What can hang from each mark:
q_690: q_340
q_417: q_108 q_773
q_125: q_108
q_340: q_181 q_477 q_690 q_716
q_477: q_108 q_340
q_775: q_773
q_108: q_125 q_417 q_477
q_773: q_775

Known rows, with every way that one mark hangs from another:
q_340(q_181 q_477(q_108(q_125))): [-31.6 69.7 -7.1 16.2 16.5 24.8 -9.6 -31.6 11.2 11.6 14.4 7.1 -22.8 18.7 3.4 -22.8 -5.6 -1.4 28.7 -11.2 4.4 -49.1 3.8]
q_690(q_340(q_477)): [-11.1 29.4 -7.6 -15.3 25.1 -0.2 -3.9 16.0 15.0 9.1 36.8 4.5 -12.7 -9.5 4.0 -17.6 -19.0 -9.7 15.9 -79.5 -5.1 -9.4 21.9]
q_477(q_108(q_125) q_340): [-4.8 29.5 -4.4 10.0 36.0 11.9 -6.5 -1.6 1.5 8.8 47.9 11.0 -28.2 37.0 7.7 -14.9 1.2 2.2 10.7 -19.5 -10.6 -16.2 2.1]
q_340(q_181 q_477 q_690 q_716): [-24.1 -8.4 -18.3 -18.8 -7.7 15.8 0.5 26.6 22.6 -1.2 22.6 34.9 -14.3 1.4 11.1 -22.5 -25.4 -24.0 31.0 -35.0 33.8 -27.6 23.5]
q_108(q_417(q_773(q_775)) q_477): [1.2 -18.4 -3.0 -17.2 27.5 2.7 -8.8 19.3 7.0 -11.0 49.6 25.3 -3.8 -11.8 -6.1 -7.9 -5.0 3.6 33.3 -37.5 -11.8 -33.5 41.7]
q_417(q_108(q_125) q_773(q_775)): [-2.8 49.3 -14.6 7.4 35.6 -15.7 -20.2 12.4 1.7 -19.3 8.2 37.8 -29.9 -30.3 -8.8 -4.2 11.1 -4.3 27.0 -25.9 -11.0 -32.7 -14.9]
q_690(q_340(q_181 q_477(q_108) q_716)): [-39.9 52.1 -11.0 -16.5 20.7 16.4 -3.6 -7.1 10.3 10.6 31.4 2.8 -6.3 12.4 8.0 -33.4 -15.2 -29.6 30.5 -55.5 13.1 -6.7 0.8]
q_108(q_125 q_417(q_773) q_477(q_340)): [15.2 7.5 -2.6 -14.1 37.5 12.4 -4.2 18.7 1.6 0.8 27.9 9.3 -11.3 5.2 10.4 -8.2 -4.2 24.9 25.2 -10.5 -8.0 -43.9 48.2]
q_690(q_340(q_477(q_108(q_125)))): [-24.1 83.1 -2.6 5.8 37.1 2.0 -5.7 -20.7 8.6 19.0 29.5 -4.0 -16.8 11.1 3.9 -21.4 -1.6 -3.0 19.8 -52.7 -7.7 -32.6 -10.8]
q_125(q_108(q_417(q_773) q_477)): [-8.2 -0.4 -10.7 -16.7 20.8 5.1 -6.0 14.3 5.7 11.6 31.4 25.1 -9.6 -6.7 -4.9 -20.0 -6.5 5.0 26.1 -42.0 -35.4 -9.0 23.6]
q_125(q_108(q_477(q_340(q_181 q_716)))): [0.4 11.0 -14.3 -7.5 14.9 19.9 4.3 41.1 -10.3 19.7 58.4 22.5 -15.2 23.0 0.7 -28.2 -3.4 -12.3 12.6 -35.5 5.7 -26.2 48.7]
q_340(q_181 q_716): [-2.8 -11.7 -21.2 -11.7 4.1 26.3 -4.6 30.1 14.6 -10.9 38.4 37.7 -22.0 13.4 4.8 -24.1 -19.6 -25.1 19.1 2.5 16.1 -20.2 29.1]
q_690(q_340(q_477(q_108))): [-34.4 49.6 -3.4 -8.9 31.4 2.4 -6.5 -11.3 12.3 18.7 39.5 -2.7 -10.5 7.4 5.0 -25.2 -13.1 -17.2 21.4 -81.7 -14.9 7.6 -8.5]
q_417(q_108(q_125 q_477)): [4.3 45.7 -16.3 9.9 29.6 10.5 -13.5 25.1 -3.3 9.6 9.3 24.5 -20.5 -2.9 0.6 -23.9 3.8 1.4 20.3 -9.6 -10.9 -56.9 5.2]
q_340(q_477 q_690 q_716): [-12.3 -19.3 -16.9 -18.5 2.8 -2.7 -3.1 37.2 22.7 0.9 23.7 39.7 -12.7 -2.9 7.0 -24.8 -20.3 -18.6 22.3 -42.1 26.0 -21.2 17.6]
q_477(q_340(q_181)): [-0.7 -13.2 -9.8 -10.2 14.2 30.3 -1.3 26.0 9.1 -1.9 53.0 17.1 -26.4 21.7 11.8 -9.6 -21.6 -9.1 14.8 -32.8 0.1 -3.1 43.1]
q_125(q_108(q_417(q_773(q_775)) q_477)): [-9.8 -0.4 -4.2 -9.2 25.3 -5.3 -6.2 14.7 0.2 4.4 60.5 28.3 -9.6 -11.5 -15.4 -11.3 5.4 5.0 27.8 -55.7 -28.0 -25.3 30.6]
q_773(q_775): [3.0 -12.6 -7.4 3.1 19.8 0.6 -7.6 26.1 10.1 -10.4 69.6 36.6 -24.6 4.5 -9.4 -7.2 -5.9 -11.7 12.1 -39.7 -4.9 -22.8 26.8]
q_477(q_108(q_417) q_340(q_690)): [-28.7 -56.7 -1.9 -26.6 19.0 18.2 -0.1 7.7 19.1 4.6 71.1 17.7 -11.6 43.8 20.4 -13.5 -21.7 -5.1 25.0 -58.6 -15.5 34.6 -2.8]
q_108(q_125 q_417 q_477(q_340(q_181))): [5.5 0.7 -2.5 -6.0 23.6 41.8 2.4 17.3 0.3 5.6 59.4 4.9 -12.3 31.2 13.9 -12.3 -9.3 21.0 24.8 2.7 5.9 -60.3 62.9]
q_108(q_125 q_417 q_477(q_340(q_690))): [8.3 -25.0 -2.1 -14.2 22.2 18.6 6.6 33.2 7.4 10.4 61.7 18.2 -9.1 29.9 18.4 -9.7 -11.5 19.8 21.7 -24.2 3.6 -47.4 41.6]
q_690(q_340): [1.1 12.1 -10.7 -15.1 26.3 5.5 -2.1 23.8 13.5 2.6 48.6 17.6 -19.2 5.5 6.4 -14.4 -19.2 -18.8 11.6 -60.3 -17.2 4.0 10.7]
q_108(q_477): [10.5 0.4 -10.6 -1.8 19.5 16.1 -4.6 29.8 6.8 10.5 37.4 24.9 -15.4 9.5 1.1 -21.8 -13.4 -7.4 14.4 -30.0 -10.6 -37.2 37.6]
q_477(q_108): [-18.2 5.1 -9.9 1.2 20.8 13.5 -10.7 -1.1 12.8 5.8 41.0 22.2 -22.3 25.7 1.7 -24.0 -12.9 -17.9 16.0 -33.3 -21.9 7.3 -11.6]
q_775(q_773): [-4.8 -5.9 -17.6 -4.6 15.7 -3.8 -9.4 46.0 19.8 -9.5 27.5 38.5 -1.2 -3.5 -1.7 -15.1 -13.2 -11.2 11.9 -12.7 -16.9 -48.7 40.0]

Rows:
[-27.6 -15.3 -8.4 -20.4 24.6 11.9 -14.0 -13.0 19.3 -7.6 26.0 20.2 -12.3 9.8 5.5 -17.7 -15.7 -8.5 33.2 -29.7 -30.5 25.1 -10.9] : q_477(q_108(q_417(q_773)))
[-26.1 -20.4 -12.7 -18.1 9.5 22.6 2.3 18.3 11.9 2.4 54.1 26.8 -17.3 41.1 20.5 -22.4 -19.4 -31.0 25.7 -37.6 16.2 14.8 0.0] : q_477(q_108 q_340(q_181 q_690 q_716))
[17.2 30.5 -12.2 1.1 22.7 27.7 1.9 35.9 -7.4 4.8 39.4 18.1 -16.6 25.4 9.0 -21.9 -2.1 0.9 16.8 12.0 29.8 -74.6 57.7] : q_108(q_125 q_477(q_340(q_181 q_716)))
[-27.2 -15.1 -2.0 -13.2 29.6 0.5 -13.8 -12.3 13.7 -13.9 54.8 23.2 -12.1 4.4 -4.8 -8.9 -3.9 -6.6 34.4 -40.7 -23.1 10.2 -4.5] : q_477(q_108(q_417(q_773(q_775))))
[-16.7 30.7 -14.4 -22.1 14.8 13.9 -0.9 19.9 13.3 2.3 32.3 12.2 -9.0 -3.5 7.4 -25.6 -20.1 -23.1 25.5 -49.5 23.2 -23.5 29.6] : q_690(q_340(q_181 q_477 q_716))
[10.5 -36.7 -9.5 -36.2 31.2 9.2 -4.3 43.3 3.9 -5.9 31.5 19.0 0.7 2.4 9.8 -20.4 -12.0 3.8 27.2 -19.7 6.2 -12.7 53.6] : q_108(q_417(q_773) q_477(q_340(q_716)))
[2.7 4.4 -5.0 -4.9 29.7 -1.2 -10.5 6.4 11.8 -22.7 43.3 32.1 -21.4 -9.2 -6.0 1.0 2.2 12.9 28.3 -7.4 -5.4 -44.7 24.4] : q_108(q_125 q_417(q_773(q_775)))
[-3.6 -36.7 -16.3 -23.4 3.4 20.3 5.7 45.7 14.2 -6.4 52.2 36.3 -21.5 24.4 19.7 -14.5 -25.0 -25.2 21.8 -32.3 26.0 -2.3 28.9] : q_477(q_340(q_181 q_690 q_716))
[-22.3 5.1 -5.8 -4.6 20.9 30.3 -4.2 -1.9 7.2 5.8 54.9 8.2 -22.2 38.0 12.3 -16.5 -15.6 -15.2 20.0 -36.6 -9.2 12.8 12.8] : q_477(q_108 q_340(q_181))
[-0.8 -61.5 -2.9 -28.4 16.4 20.8 6.0 42.7 12.6 10.4 69.9 17.9 -4.4 25.6 18.6 -12.3 -22.6 5.6 24.4 -52.7 -3.7 -10.7 43.2] : q_108(q_417 q_477(q_340(q_690)))
[-3.3 24.7 -19.3 -11.2 28.6 0.0 -17.9 24.7 2.2 0.8 -13.5 28.8 -14.6 -27.8 2.4 -22.0 -7.5 -12.6 30.7 -42.7 -22.5 -7.8 0.3] : q_417(q_108(q_477) q_773)
[-16.2 -13.7 -7.1 -12.9 21.4 -10.2 -8.9 11.3 10.0 -8.5 62.3 35.8 -18.8 -11.1 -15.1 -6.4 1.6 0.2 24.0 -53.8 -30.0 5.1 12.7] : q_125(q_108(q_417(q_773(q_775))))
[10.2 1.7 -6.3 -1.2 23.3 25.0 -3.9 16.4 7.1 5.4 47.5 19.8 -12.2 19.4 3.6 -18.2 -6.1 19.0 21.7 8.2 -6.1 -67.6 42.0] : q_108(q_125 q_417 q_477)
[-19.7 19.4 -6.8 -5.3 31.0 11.5 -13.6 -24.9 15.0 -7.3 14.0 18.3 -19.2 13.0 4.8 -15.1 -4.5 6.3 31.7 0.8 -22.7 -13.2 -12.8] : q_477(q_108(q_125 q_417(q_773)))
[-39.0 -12.0 -3.2 -13.1 19.8 18.4 -11.7 -15.7 19.7 8.8 42.5 7.4 -6.4 17.1 2.7 -26.3 -14.7 3.4 30.2 -44.2 -13.1 0.4 4.2] : q_340(q_477(q_108(q_417)))
[5.0 8.3 -7.5 -0.1 25.2 4.6 1.1 37.7 -8.3 27.1 63.2 16.1 -19.2 19.2 -3.4 -20.3 -0.7 0.1 5.3 -61.7 -22.6 -12.6 38.4] : q_125(q_108(q_477(q_340)))
[-10.6 34.6 -10.7 4.0 25.2 25.5 -4.1 3.9 -0.3 0.8 43.5 17.1 -23.6 42.0 10.7 -23.5 -0.7 -9.8 18.4 8.1 18.1 -30.5 12.1] : q_477(q_108(q_125) q_340(q_181 q_716))
[-39.1 4.7 -6.2 -32.0 29.4 8.1 -6.3 -1.4 14.8 7.4 49.7 2.9 4.9 15.6 7.6 -34.6 -12.8 -12.8 30.2 -58.3 2.6 7.3 -1.3] : q_690(q_340(q_477(q_108(q_417)) q_716))
[-20.6 -21.6 -0.8 -11.4 25.2 17.9 0.8 0.7 14.5 4.9 62.7 15.7 -19.1 45.5 19.3 -11.5 -9.4 8.6 24.4 -29.5 -8.7 -3.2 -6.1] : q_477(q_108(q_125 q_417) q_340(q_690))
[-20.3 -19.9 -5.1 -10.7 20.5 7.3 -0.4 13.4 13.2 9.1 56.2 21.1 -19.6 36.5 16.8 -14.8 -16.6 -18.6 17.1 -67.2 -13.0 27.7 -11.9] : q_477(q_108 q_340(q_690))
[-21.8 25.7 -6.2 3.7 16.2 26.1 2.7 -7.0 10.0 8.0 47.2 17.5 -29.1 43.3 20.2 -10.6 -11.6 -10.3 23.6 -26.0 2.7 -17.9 -4.8] : q_477(q_108(q_125) q_340(q_181 q_690))
[-35.5 -2.4 -13.4 -12.6 8.7 -1.8 -6.3 8.6 19.7 10.0 25.2 30.3 -10.9 14.3 7.6 -31.6 -14.9 -24.9 27.8 -50.1 16.8 -5.4 -14.9] : q_340(q_477(q_108) q_690 q_716)
[3.7 -48.8 -14.9 -24.3 12.5 1.4 2.4 57.7 13.7 -4.9 51.4 39.2 -18.1 20.2 15.2 -16.5 -19.6 -20.5 11.6 -41.2 17.9 3.8 22.4] : q_477(q_340(q_690 q_716))
[5.2 66.2 -12.0 10.2 38.9 -9.8 -17.8 17.9 -7.8 -6.3 7.3 30.2 -19.4 -29.4 -9.2 -10.8 15.6 1.2 30.4 -28.0 -9.6 -61.4 3.2] : q_417(q_108(q_125 q_477) q_773(q_775))
[2.7 16.4 -13.8 -16.8 37.4 0.6 -14.8 35.9 -5.3 4.9 0.1 15.2 -13.1 -17.4 8.0 -16.8 -5.7 -5.9 25.8 -56.0 -19.1 4.6 13.8] : q_417(q_108(q_477(q_340)) q_773)
[-13.2 11.2 -2.1 -11.2 39.2 9.9 -9.9 -13.9 7.6 -4.7 29.3 8.2 -17.3 21.2 11.1 -9.8 -3.0 13.2 27.1 -15.0 -18.9 -1.2 2.5] : q_477(q_108(q_125 q_417(q_773)) q_340)
[-19.8 22.7 -0.7 1.1 35.9 0.0 -14.2 -22.0 9.6 -14.4 45.5 23.2 -18.7 7.6 -5.4 -6.5 7.8 6.7 33.1 -11.8 -16.0 -26.2 -8.4] : q_477(q_108(q_125 q_417(q_773(q_775))))
[-43.8 9.5 -15.1 -12.4 -0.8 15.9 -3.2 -0.4 20.9 7.9 23.7 26.9 -11.9 17.8 11.7 -30.6 -19.4 -29.3 36.0 -39.0 24.0 -10.1 -7.4] : q_340(q_181 q_477(q_108) q_690 q_716)
[10.2 19.0 -1.7 -1.3 32.2 2.3 -8.1 9.7 2.4 -10.0 44.1 24.1 -9.9 -8.7 -7.0 -4.9 6.4 17.4 31.3 -6.1 -4.4 -72.6 39.1] : q_108(q_125 q_417(q_773(q_775)) q_477)
[-10.3 -28.7 -21.8 -17.9 -6.0 20.2 2.0 34.6 22.6 -9.7 38.1 47.6 -20.8 14.7 13.5 -20.2 -27.0 -32.0 25.4 -15.2 22.0 -14.5 15.1] : q_340(q_181 q_690 q_716)
[-14.1 -5.0 -0.1 -4.6 35.4 23.8 -6.0 -5.6 6.6 4.2 64.6 8.4 -18.7 44.1 11.1 -15.6 -2.6 15.8 18.0 -10.7 -13.1 -10.3 10.0] : q_477(q_108(q_125 q_417) q_340)
[-21.2 41.1 -8.7 -14.8 15.3 19.9 -0.3 5.1 15.5 7.9 34.3 2.7 -13.9 -4.9 8.2 -16.7 -23.3 -14.4 24.3 -66.3 3.0 -16.7 27.8] : q_690(q_340(q_181 q_477))
[-10.6 15.3 -16.0 -7.8 29.3 -12.8 -21.2 21.7 6.1 -18.3 17.3 37.8 -23.8 -32.2 -7.7 -7.0 0.7 -17.9 28.8 -54.1 -18.6 4.3 -9.7] : q_417(q_108 q_773(q_775))
[-19.4 1.8 -5.7 0.9 26.0 24.4 -9.8 -15.5 13.5 1.0 47.3 18.2 -18.9 34.0 4.5 -20.2 -4.5 9.0 22.6 4.6 -18.0 -23.3 -5.9] : q_477(q_108(q_125 q_417))
[9.4 -6.5 -12.7 -13.8 17.5 28.5 2.0 45.0 -2.5 5.1 49.8 20.4 -9.7 23.8 9.9 -24.3 -13.9 -13.0 18.7 -18.3 21.9 -36.0 62.6] : q_108(q_477(q_340(q_181 q_716)))
[-34.9 45.6 0.8 -9.3 35.4 11.9 -5.1 -25.3 13.4 13.8 44.3 -7.5 -7.7 17.9 7.2 -21.9 -5.2 9.5 27.8 -46.3 -11.0 -23.7 -5.4] : q_690(q_340(q_477(q_108(q_125 q_417))))
